Every row comes from one small tree of marks. The marks that hang from a mark follow it in brackets, in alphabetical order. Every link used is in the known rows. Which tree was each row made from?
Known rows
kubifo[duse]: [-10.4   3.8 -14.4  18.7 -22.3 -16.8 -33.7 -24.2 -22.5 -13.2  -5.2   7.2
 -19.6  27.7 -17.2]
gipe[duse[peza[garet]]]: [  6.2   7.4  19.8   6.2   1.2 -17.9 -10.7 -27.3 -19.9 -34.3 -22.1  -2.5
 -31.9  -1.8  -6.6]
peza[duse[gipe] garet]: [-18.0  21.3  15.6  -9.5  -3.7 -16.4   2.6 -13.7 -16.1 -25.0  -2.1  -3.5
 -32.8  14.2 -34.1]
duse[zenop]: [ -4.1   9.1  10.3  12.0  14.2  -6.6   3.0   3.1 -16.0  -4.7  34.6   8.9
   7.6  18.0 -12.3]
kubifo[duse[gipe]]: [  0.4  -2.7 -26.6   5.2 -13.2 -17.0 -40.7 -11.7 -30.2 -20.5  -0.6   1.9
 -14.1  33.6 -26.3]
kubifo[duse[gipe] garet]: [  3.0  -5.1 -25.2   6.1   3.8 -12.3 -31.0 -21.2 -17.3  -5.1 -18.4  23.3
 -30.7  52.5 -50.6]
gipe[duse[kubifo[garet] peza zenop]]: [ 21.8   0.6   3.2  13.3  33.9 -17.6  -9.9  -8.0 -18.0 -33.5  -9.6  21.5
 -35.6  -6.2 -37.9]
kubifo[garet[peza[duse] zenop]]: [-11.7 -24.4 -10.6  17.2 -26.2   5.8  19.9 -13.9  18.4  -5.3 -25.7  10.1
 -39.8  39.8 -61.9]
zenop[garet[peza[duse[gipe kubifo]]]]: [  2.1  -8.1 -13.6  12.5 -31.1  -0.1  -6.9 -36.6  16.2 -26.7  12.3   1.0
 -25.5  -1.2 -17.7]
peza[duse[gipe kubifo[garet]]]: [ -9.9   7.2 -19.4   1.6   4.4 -18.7   1.9  -3.8  -5.7 -31.4  -4.3   9.2
 -47.5   8.4 -55.6]
peza[duse]: [-31.2  15.3  -2.0  14.4 -16.4 -15.9  10.8 -21.5  -0.1 -22.6   0.8  -5.8
 -35.5   5.0 -26.0]
garet[peza[duse[gipe kubifo zenop]]]: [ -0.6  -2.0 -13.0   3.6 -15.6  -8.0  -8.0  -0.5 -11.2 -22.5  34.3  19.8
 -15.6   2.9 -63.0]
duse[peza]: [ 11.1   0.1 -14.5   8.3   1.0  -6.4 -10.6  -3.3  -8.6 -20.4  14.4   5.1
  -1.4   5.6 -14.4]
gipe[duse[kubifo peza]]: [ 14.5  -0.6  -4.9  13.3  -0.6 -22.9 -18.2 -15.0 -19.8 -49.4 -15.9  -0.8
 -37.6 -18.6 -11.2]
kubifo[duse[gipe peza zenop] garet]: [ 24.0  -5.9 -30.6   2.4  39.1  -5.6 -38.6  -2.6 -23.3  -5.6  -1.2  37.2
 -11.7  43.0 -73.8]
zenop[garet[peza[duse]]]: [-10.6  -3.1  -2.1  20.9 -36.5   3.1   3.4 -51.0  24.5 -14.7   8.7   0.9
 -24.4   4.5  -8.1]

Which tree is each row?
[ 36.7  -9.0 -36.3  -8.7  13.4 -12.7 -29.7  24.3 -23.9 -44.2  21.4   6.4
  -3.2  -5.5 -30.9]  duse[gipe kubifo peza]
[-14.8  29.9  29.9   4.8  11.5 -18.7   4.3  -5.1 -20.5 -23.1  14.2  15.9
 -33.4  -4.7 -40.3]  peza[duse[kubifo zenop] garet]
[ 25.4 -31.9 -28.7   0.0 -11.1  -1.8  -8.4  19.2  -7.0 -25.9  -4.6  11.0
 -22.4  30.9 -52.8]  duse[gipe kubifo[garet[peza zenop]]]
[ -5.2  -3.3  -5.7  22.2 -36.1   0.0  -2.1 -45.2  21.3 -21.3  10.2   5.4
 -28.7  -4.4 -11.4]  zenop[garet[peza[duse[kubifo]]]]
[ 19.3   0.7 -19.2  -4.6   1.2 -12.6 -50.8  -8.2 -35.6 -23.8  -4.3  12.3
 -10.7  25.7 -38.3]  kubifo[duse[gipe peza[garet]]]
[ 30.8 -18.1 -11.8 -14.5  10.2   0.2 -15.4  22.4 -19.5 -33.3  -4.6 -12.2
   1.8  22.9 -27.7]  duse[gipe peza[garet[zenop]]]
[  1.3 -32.3 -23.9  21.8 -32.7   2.2 -21.0 -21.2  -1.1  -0.3 -35.8  21.3
 -33.9  57.3 -64.1]  kubifo[duse garet[peza zenop]]
[ 25.2   7.9   2.5   0.9   4.1 -13.1 -20.2   3.5 -21.7 -30.1  11.8  18.5
 -13.4  -9.0 -18.8]  duse[kubifo peza[garet]]
[-24.3   3.7  20.3   6.6 -18.4  -8.5  16.8  -8.7  -3.4 -27.1 -28.0 -19.0
 -40.5  17.3 -28.8]  peza[duse garet[zenop]]
[ -8.4  21.2  10.3  -8.5  -2.7 -22.0  -4.7  -4.3 -21.3 -37.0   0.3   2.9
 -40.4  -0.2 -38.1]  peza[duse[gipe kubifo] garet]
[ 20.5   9.3  21.7   6.7  25.7 -20.2 -16.7  -6.2 -31.4 -40.4  -2.5  12.0
 -27.1 -17.0 -21.3]  gipe[duse[kubifo peza[garet] zenop]]
[-23.8  30.1  35.8   3.7  10.6 -13.0  11.8 -15.2 -16.1 -11.7  11.3   9.7
 -26.1   9.3 -35.4]  peza[duse[zenop] garet]
[ -4.5  -7.7 -10.4  12.5 -30.5   3.4  -2.4 -43.0  20.9 -18.8  11.5  -1.5
 -20.7   8.2 -14.6]  zenop[garet[peza[duse[gipe]]]]
